Each row was made from one walk, in order. Every step used is in the known rows, and no mark comes twice. Write each row's walk.
Known rows
tufovot-fopin-soga: -5 13 13 13 -6 11 10 18 -8 -8 -29 -8 -2 26 13 -26 10 -3 42 1 8 34 1 8 12 -6 1 33 -15 -1 7 -5 -7 8 -21 -9 -4 -16 -8 -13 -11 -29 -11 2 12
tufun-soga-danaz-nenu: 16 -12 0 -12 -2 -2 3 4 -23 -4 45 5 18 2 40 5 -6 -11 11 11 3 2 -18 -27 -13 -9 -1 20 13 14 -12 -3 18 -35 -6 -10 45 -5 41 -10 29 20 -10 -13 -28
kavedar-danaz-nenu-tufovot-fopin-soga: -22 23 -7 6 -5 -27 -26 30 -8 -11 -42 -3 -28 23 14 -9 8 -19 19 29 31 24 -17 0 0 -43 4 6 -29 -19 25 6 29 -18 33 -37 -5 -35 -4 -18 0 4 -14 -15 -23
tufun-nenu-fopin: -43 -13 -13 26 9 -11 11 5 -17 -18 5 3 -9 14 -7 -21 0 -1 16 -8 9 23 16 23 22 -7 -17 28 -16 -9 -3 7 23 21 12 12 -22 -16 8 -9 10 13 -17 10 -6
nenu-tufovot-fopin: -19 13 -12 12 9 3 8 2 10 -6 -38 -1 -21 23 -1 -35 -16 -4 19 12 15 22 -13 11 6 -20 -18 2 -26 -19 7 7 3 15 19 -8 -19 -22 -33 4 3 -1 -10 -4 4
soga-tufun-nenu-fopin-tufovot: -69 7 -4 33 36 -10 36 22 -19 -27 22 12 -1 38 -1 -17 -2 -16 26 -15 21 41 14 16 46 17 -16 35 -28 -22 7 17 22 54 26 24 -12 8 -7 -16 -6 0 7 57 -9
soga-tufun-nenu-kavedar: -21 11 21 -9 25 -16 14 23 -14 -45 38 12 5 7 -11 -15 -2 -19 18 -5 19 40 12 12 30 21 6 14 21 0 16 -24 2 17 26 9 -16 28 39 -13 3 21 -9 25 -18
fopin-tufovot-nenu: -35 2 -3 40 5 -8 6 2 9 8 -23 -5 13 38 2 -23 -10 2 -7 24 29 26 -19 15 -4 11 -26 -6 -34 -24 -1 -3 -21 38 -10 -8 -7 -1 -9 10 -11 7 8 26 16
soga-tufun-nenu-danaz-kavedar: -6 0 32 -8 37 -17 7 7 -24 -25 83 41 -3 24 -12 -5 0 -20 -1 -15 27 24 -5 0 17 2 -17 15 35 1 -3 -16 22 23 15 1 -13 21 32 -26 8 12 -2 19 -23
tufun-nenu: -26 -9 6 12 14 -6 3 1 -10 -20 15 10 -4 6 -2 -9 -3 2 -3 -3 8 16 14 7 19 5 -11 2 9 4 -9 8 9 9 5 0 -12 0 24 0 -1 9 -7 6 -3
danaz-kavedar: 11 -8 4 -10 6 -20 -5 -12 1 3 30 12 6 0 -6 6 -13 6 -18 -2 8 -8 -13 0 2 -13 -7 -17 12 4 -11 -19 14 4 -8 -1 -9 -9 5 -18 14 23 -9 4 -14
danaz-kavedar-nenu: 16 -13 -11 -21 -8 -15 -36 -15 2 -1 23 12 1 8 1 14 -7 7 -22 6 21 6 -18 -12 15 -25 -15 -20 -5 27 -7 -11 29 -9 1 -9 -28 -12 -4 -27 21 34 -28 -2 -25
tufovot-fopin-soga-tufun-nenu-danaz: -26 9 39 7 25 17 23 41 -34 -33 18 21 -16 49 21 -37 21 -24 52 -5 23 64 8 11 32 4 -4 66 10 -7 21 -5 7 30 2 -8 -6 6 13 -14 -7 -42 -5 16 6
kavedar-danaz-nenu: -10 -2 -6 -9 -5 -33 -32 10 3 -5 8 -1 1 -6 -8 18 18 -19 -23 19 13 -9 -13 -15 -23 -23 12 -21 -10 -4 2 2 28 -35 29 -16 -6 -8 20 -26 4 25 -5 -21 -25
nenu-fopin: -16 -3 -21 15 1 -13 6 7 -3 1 -9 -4 -6 7 -8 -14 0 -2 15 -9 0 1 3 16 1 -3 -5 19 -30 -13 10 1 12 11 15 15 -13 -19 -16 -5 13 -3 -11 1 0
tufun-soga-danaz-nenu-kavedar: 20 5 2 -16 -1 -12 -5 14 -20 -27 47 -8 27 -6 13 -9 1 -18 22 8 10 12 -21 -16 -19 -11 -5 5 22 13 5 -25 8 -34 3 -19 35 3 49 -13 37 36 -33 -21 -33
tufovot-nenu: -17 -10 5 20 0 -13 -7 -5 4 15 -18 -5 4 20 13 -22 -10 -4 -11 13 20 12 -7 25 -12 -1 -12 9 -18 -6 -1 -15 -16 20 -9 2 -18 4 5 7 -2 5 8 9 11
soga-tufun: -6 7 11 -13 14 -1 17 0 -19 -7 18 12 -8 10 15 2 -5 -17 7 -9 8 5 3 6 10 14 15 19 10 1 14 -8 7 17 13 14 8 21 11 -8 -1 -8 19 28 -13
fopin-soga-danaz-nenu: 7 5 15 -10 -7 -14 -12 17 -40 -9 24 5 11 6 46 11 4 4 19 4 13 7 -1 -8 2 -7 4 34 -3 -2 18 4 11 -26 -10 -22 41 2 39 -11 6 13 -20 15 -22
soga-danaz-kavedar: 34 -6 17 -23 4 -20 10 -3 -15 5 52 2 15 5 13 9 -10 13 -8 -9 10 -24 -4 -11 3 -4 -17 3 21 8 -17 -6 9 -6 -28 -9 20 1 25 -10 17 26 -16 5 -26
kavedar-nenu-tufovot-fopin-soga: -11 20 -17 8 -11 14 -32 17 -4 -7 -63 3 -21 39 32 -24 0 1 30 25 34 46 -13 4 24 -33 -19 28 -41 5 21 1 9 2 9 -29 -17 -25 -43 -16 9 -8 -30 2 -8
tufun-soga-danaz-kavedar-nenu: 48 -20 4 -24 -14 6 -13 -9 -24 4 46 19 16 10 32 13 0 -3 0 3 20 2 -23 -26 11 -26 -25 8 28 38 -29 -6 25 -29 -13 -14 25 -6 23 -26 50 24 -33 -19 -41
tufovot-fopin-soga-tufun: -11 18 23 2 17 11 22 23 -25 -10 -17 2 -8 29 37 -23 10 -24 47 -7 14 33 2 8 25 6 14 59 -7 0 18 -12 -1 22 -4 9 8 0 -3 -14 -12 -40 5 31 1
tufun-nenu-danaz-kavedar: -7 -2 16 -4 19 -9 -7 11 -5 -24 60 27 0 17 -28 -13 1 -6 -3 -1 19 20 -15 -7 4 -16 -34 -9 24 0 -18 -9 22 13 3 -12 -23 1 27 -17 9 20 -22 -7 -16
fopin-soga: 10 15 14 13 -8 7 -2 23 -11 2 -18 5 -2 10 26 -2 18 5 29 -2 0 10 8 3 5 -3 5 28 11 1 15 1 -6 -3 -8 -6 16 2 7 -5 -6 -15 -1 12 1
fopin-soga-danaz-kavedar-nenu: 43 -7 12 -18 -15 -14 -22 8 -29 0 27 15 10 14 41 18 7 12 9 1 28 8 -3 -12 25 -20 -14 24 12 23 -4 -2 18 -19 -32 -26 16 3 15 -33 25 24 -40 8 -39
soga-danaz-kavedar-nenu-tufovot: 26 5 -5 -25 -5 -22 -35 -9 -17 -4 29 17 -9 14 20 13 -23 10 -16 10 33 -5 -23 1 8 -26 -40 -14 2 13 1 5 24 -13 9 -31 -4 -12 -5 -19 36 40 -30 4 -53
fopin-tufovot: -17 7 -7 20 11 6 14 0 13 -8 -5 1 15 18 -7 -4 1 1 8 12 9 11 -10 -7 13 8 -14 -7 -18 -20 -1 9 -6 17 -8 -10 5 -1 -21 1 -8 -1 3 17 6

Which walk is each row?
8 6 -19 -14 -1 -25 -47 -16 0 -3 3 18 -12 16 4 3 -18 2 -22 16 31 11 -21 5 5 -32 -36 -26 -17 12 8 -5 31 3 19 -17 -26 -16 -22 -19 32 41 -21 3 -38 -> danaz-kavedar-nenu-tufovot
-13 5 7 16 -3 -22 -21 9 12 -6 -21 -13 15 8 -13 -36 -6 -11 6 18 21 21 -15 21 -11 -2 -8 -1 -1 -5 15 -38 -27 12 -1 -7 -23 7 10 -1 8 25 -20 -2 6 -> tufovot-nenu-kavedar
-27 -4 -1 35 0 -7 9 27 -28 -15 -7 1 -8 21 19 -22 19 2 42 -13 8 37 22 25 31 -12 -9 55 -16 -4 12 5 17 22 2 12 -7 -15 15 -16 -1 -7 -16 20 -3 -> tufun-nenu-fopin-soga
-18 -4 11 28 -1 -8 23 35 -47 -14 17 3 -5 22 36 -22 15 6 51 -15 12 28 22 18 33 -3 -14 70 -2 1 7 14 11 11 -14 0 22 -5 32 -10 11 -8 -26 23 -22 -> tufun-nenu-fopin-soga-danaz
-23 29 5 32 3 -27 -8 35 23 -5 -31 -24 11 19 -33 -18 24 -21 1 27 39 23 -31 0 -7 -5 -9 -23 -6 -23 12 -20 -30 14 5 -34 -21 8 -8 -12 -7 23 -9 -3 2 -> fopin-tufovot-nenu-kavedar-danaz
-35 7 33 12 23 9 29 33 -40 -29 3 17 -9 33 34 -27 3 -16 45 -5 20 57 18 14 45 11 6 57 1 7 9 -9 8 33 0 11 1 2 18 -15 -14 -32 1 41 3 -> tufovot-fopin-soga-tufun-nenu
-20 9 5 5 11 -16 1 18 5 -40 19 1 4 -3 -26 -24 1 -6 8 5 14 29 6 5 18 5 -7 -4 18 6 6 -17 -5 6 10 -10 -23 8 27 -4 2 28 -25 3 -5 -> tufun-nenu-kavedar
-41 18 8 5 34 -13 6 8 -34 -28 12 29 -22 28 18 -12 -23 -13 4 -4 24 30 5 17 24 5 -17 21 3 -10 17 0 11 32 42 10 -5 21 11 -1 -2 5 13 46 -23 -> soga-tufun-nenu-tufovot
16 1 16 -10 7 -3 -12 1 6 -3 46 13 7 18 -22 -3 8 -7 4 -3 10 -10 -19 -6 -13 -25 -26 -11 18 -1 -3 -15 8 4 1 -21 -10 -9 3 -16 18 19 -18 -17 -16 -> nenu-danaz-kavedar
-15 25 36 4 26 -8 11 42 -38 -40 20 19 4 12 11 -15 15 -21 38 -11 27 54 16 15 31 14 12 41 26 6 29 -29 -9 12 17 3 3 31 40 -17 -1 -2 -11 46 -14 -> fopin-soga-tufun-nenu-kavedar
-33 -16 -12 39 -7 -19 -1 -3 -2 19 -30 -10 -1 17 5 -35 -7 -10 8 -5 23 12 -5 29 -14 -10 -21 26 -39 -17 8 -18 -9 30 7 13 -26 -13 -6 -3 10 6 -10 9 3 -> tufovot-nenu-fopin
-15 18 17 21 9 5 23 30 -36 -26 -10 6 -14 42 38 -35 -5 9 52 9 27 48 4 14 28 -6 -31 52 1 -2 7 18 0 19 -3 -29 19 -14 16 3 -2 -10 -19 15 -20 -> tufun-nenu-tufovot-fopin-soga-danaz
-6 -2 10 41 -17 -15 3 28 -35 25 -22 -12 3 33 50 -35 13 5 43 -9 20 20 11 31 -3 -6 -19 68 -19 -7 12 -5 -18 14 -19 -2 18 -4 18 -5 14 -12 -11 24 -8 -> tufovot-nenu-fopin-soga-danaz
-31 -6 -39 30 -2 -1 -8 4 12 -2 -20 -4 5 31 -4 -8 4 5 16 8 28 25 -10 0 25 -10 -24 12 -49 -9 9 20 30 15 10 -5 -29 -15 -51 -21 16 15 -21 7 -7 -> kavedar-nenu-fopin-tufovot
-21 33 12 5 18 6 16 27 -30 -12 -33 11 -23 38 38 -29 -9 -15 45 3 19 42 -5 18 15 -10 0 51 -8 -15 33 -5 0 23 18 -3 10 -6 -19 -9 -3 -29 11 41 -7 -> nenu-tufovot-fopin-soga-tufun
-58 0 -35 25 8 -26 -5 1 9 -8 0 -2 8 27 -2 -12 -10 -1 13 10 21 19 -14 -1 4 -8 -12 1 -62 -34 15 6 32 21 19 4 -13 -24 -21 -22 11 31 -13 11 -10 -> danaz-nenu-fopin-tufovot
-33 7 -26 36 6 -5 16 8 4 -2 -15 -13 4 23 -12 -20 3 1 19 -6 7 12 -5 4 21 1 -17 12 -34 -21 7 15 7 30 3 5 -8 -14 -39 -10 4 7 -4 18 6 -> nenu-fopin-tufovot
-15 9 34 5 19 -1 18 27 -47 -25 20 31 -7 20 37 -2 10 -10 28 -8 17 43 20 18 33 11 6 50 12 3 14 -6 4 24 7 16 20 27 38 -12 -5 -18 12 50 -14 -> fopin-soga-tufun-nenu
-42 -4 2 15 30 -16 24 12 -27 -28 27 19 -13 18 13 -14 -4 -17 17 -22 15 29 19 21 33 10 -3 44 -14 -11 10 1 25 37 25 37 -15 3 21 -16 7 -1 -1 45 -19 -> soga-tufun-nenu-fopin
7 5 4 15 -12 -3 19 32 -38 2 -3 -11 0 15 34 -14 17 9 55 -17 4 7 12 15 13 -3 -3 66 -10 -4 19 5 -3 -3 -18 0 30 -8 12 -11 13 -17 -21 9 -16 -> nenu-fopin-soga-danaz
-24 -8 -32 20 3 -16 -13 -11 21 -1 5 7 8 32 -9 2 -5 -1 0 4 34 15 -19 -4 28 -23 -37 -6 -42 -6 0 -1 41 23 6 -1 -33 -28 -42 -35 30 35 -33 9 -18 -> danaz-kavedar-nenu-fopin-tufovot
-20 4 -12 16 -13 -35 -14 36 -13 -4 -17 -10 -14 7 8 9 30 -15 20 7 20 3 2 1 -10 -28 15 25 -28 -16 22 -4 27 -27 30 -9 -1 -21 11 -36 7 13 -18 -8 -27 -> kavedar-danaz-nenu-fopin-soga
33 -2 13 -6 -6 18 25 8 -26 4 29 -1 11 -3 35 0 11 -4 23 -6 -3 -3 -8 -19 2 -1 -12 28 32 14 -26 4 -5 -17 -13 -7 54 2 33 0 20 -16 -9 -11 -24 -> tufun-soga-danaz
-29 -2 -3 49 -17 -16 -7 19 -20 19 -46 -6 -2 32 28 -37 11 -2 33 0 24 29 5 44 -1 -17 -15 50 -38 -13 22 -13 -7 29 -5 9 -9 -13 -3 -4 5 -9 -8 17 5 -> tufovot-nenu-fopin-soga
-18 23 27 -15 20 -25 6 39 -18 -35 26 4 -12 -6 -25 0 22 -38 6 2 26 24 -3 2 10 5 12 8 35 4 9 -17 1 -5 35 -3 -11 30 46 -32 -2 16 -5 12 -30 -> soga-tufun-nenu-kavedar-danaz
-31 -1 20 -3 30 -10 16 7 -31 -24 36 21 -8 9 17 -2 -10 -13 5 -11 14 31 13 9 25 22 0 24 6 7 2 2 11 23 21 19 -1 23 32 -8 -2 7 14 40 -11 -> soga-tufun-nenu
-24 5 30 -8 31 5 16 25 -26 -28 54 32 -8 21 -4 -7 12 -21 11 -9 19 40 9 4 15 10 -14 28 19 0 9 -3 10 14 23 4 -7 28 27 -9 0 -14 7 20 -10 -> soga-tufun-nenu-danaz
-9 2 -21 -11 2 -15 -36 -13 14 -2 -19 12 -13 34 -4 -17 -26 2 -8 22 39 23 -33 -3 16 -45 -39 -15 -34 8 3 -8 33 7 15 -20 -45 -35 -43 -22 25 33 -33 -7 -23 -> danaz-kavedar-nenu-tufovot-fopin
-10 13 -11 -14 6 -31 -36 5 13 -26 11 -8 12 -1 -19 -7 -7 -11 3 16 13 14 -13 -4 -15 -7 11 -22 -8 -8 23 -29 13 -13 19 -14 -23 -4 20 -15 12 51 -35 -11 -13 -> danaz-nenu-kavedar
13 -3 -9 13 -24 6 -7 28 -34 2 -11 -1 -7 23 50 -5 26 3 44 -5 22 21 15 6 18 -13 -14 63 -22 13 21 13 18 -15 -14 -8 10 -8 -5 -25 29 -9 -41 2 -26 -> kavedar-nenu-fopin-soga-danaz
18 1 13 9 -4 -19 17 22 -37 7 24 -3 7 12 30 -10 9 10 39 -22 10 -5 4 5 17 -18 -8 44 3 1 3 -5 11 3 -28 4 23 -14 14 -25 28 10 -29 18 -34 -> nenu-fopin-soga-danaz-kavedar
2 20 29 -6 8 1 18 20 -39 0 -1 15 -7 17 42 0 12 -12 34 -9 11 19 12 7 17 14 19 43 11 0 23 -12 -4 13 2 12 26 20 15 -13 -5 -30 13 45 -6 -> fopin-soga-tufun
-25 17 -11 15 9 -14 -25 16 -8 -14 -38 8 -11 34 26 -28 -16 -4 30 23 25 38 -18 7 5 -29 -8 19 -42 -20 25 -2 18 7 19 -21 -6 -35 -13 -10 3 7 -14 7 -8 -> danaz-nenu-tufovot-fopin-soga
-11 -11 -13 -2 -2 -31 -2 5 -19 -7 35 -9 6 10 18 0 -4 -5 13 -9 9 -7 3 2 -9 -4 0 24 -27 -12 15 6 34 -13 5 0 9 -19 24 -13 26 32 -29 -4 -30 -> soga-danaz-nenu-fopin
-22 9 -21 -1 9 -21 -40 -9 -2 -15 -1 7 -6 17 11 1 -33 -2 -13 20 18 11 -12 6 -12 -17 -10 -20 -31 -19 24 1 21 -3 41 -18 -5 -11 -6 -3 10 40 -2 7 -22 -> danaz-nenu-tufovot
5 24 6 -12 -5 -24 -10 30 13 -12 -6 -21 -5 -18 -40 -2 36 -26 7 13 14 -6 -16 -8 -10 -12 15 -21 22 0 6 -15 -10 -33 23 -24 -14 7 6 -17 -1 17 -21 -28 -16 -> nenu-kavedar-danaz
-11 5 -6 4 -2 1 -12 27 -35 -1 -19 11 -18 29 41 -3 13 -15 38 -11 25 37 13 15 26 -11 6 61 -28 6 30 -1 23 5 19 19 -6 -2 -11 -32 23 -18 -18 34 -20 -> kavedar-nenu-fopin-soga-tufun
-19 -7 -22 21 6 -8 20 6 -23 -8 31 -4 24 32 28 -12 2 -9 33 4 14 15 -19 -22 2 -13 -20 29 -26 -16 -6 14 26 -2 5 -10 40 -13 5 -18 30 18 -15 3 -25 -> tufun-soga-danaz-nenu-fopin-tufovot
5 7 6 -25 8 -33 -22 17 -10 -24 37 -14 20 -5 2 -5 -2 -5 10 8 15 3 -8 -10 -13 7 2 -4 3 -9 23 -23 7 -30 1 -26 12 11 34 -10 19 50 -35 -10 -31 -> soga-danaz-nenu-kavedar
-3 -5 21 17 2 -28 19 26 -46 -17 41 12 6 25 24 -14 10 11 40 -25 18 14 12 11 34 -15 -28 49 10 2 -6 1 16 11 -18 6 18 -17 47 -30 22 16 -31 26 -36 -> tufun-nenu-fopin-soga-danaz-kavedar
-18 23 -3 -2 5 10 -12 19 -25 -13 -44 20 -26 41 47 -17 -2 -11 37 15 38 56 -4 11 26 -18 -5 53 -32 1 29 1 21 16 22 -7 -4 -11 -36 -18 8 -22 -7 33 -17 -> kavedar-nenu-tufovot-fopin-soga-tufun
-40 9 -21 0 12 -20 -26 -6 8 -19 -12 -2 -11 27 3 -22 -31 -12 3 22 23 26 -24 4 -7 -27 -14 -5 -47 -22 17 -2 23 1 28 -16 -22 -40 -19 0 8 19 -14 -3 -13 -> danaz-nenu-tufovot-fopin
-21 4 -11 23 -11 -20 -16 20 -17 -4 -14 -1 0 17 20 -4 7 -2 33 4 6 20 8 10 1 -21 8 32 -42 -19 32 -9 24 -3 11 5 -5 -25 5 -22 13 13 -21 9 -17 -> danaz-nenu-fopin-soga
-19 17 -17 -5 -3 -40 -40 8 0 -9 -11 -1 -17 1 -9 16 -6 -12 -18 30 27 -9 -25 -2 -23 -33 -1 -24 -21 -16 18 8 28 -26 47 -23 -2 -13 4 -18 8 29 -2 -15 -38 -> kavedar-danaz-nenu-tufovot
-4 8 -15 -11 6 -27 -23 -1 -23 -10 19 7 -8 11 32 2 -26 2 -1 14 17 -1 -13 -2 -12 -12 -17 2 -16 -13 16 10 20 -15 20 -15 25 -4 19 1 22 35 -17 2 -38 -> soga-danaz-nenu-tufovot
-5 -18 -17 4 -5 -10 8 -1 -31 1 32 -3 11 6 31 -7 5 -15 30 -5 7 0 -9 -4 -13 -17 -4 33 -17 6 -5 5 29 -18 9 -1 30 -18 30 -11 41 17 -20 -10 -33 -> tufun-soga-danaz-nenu-fopin
7 -8 -13 -15 -7 18 -33 8 1 -2 11 18 -7 16 -9 -3 21 -9 4 18 22 20 -16 -12 0 -19 -19 0 -2 9 11 2 17 -17 10 -27 -25 4 -23 -12 19 2 -25 -31 -3 -> kavedar-nenu-danaz
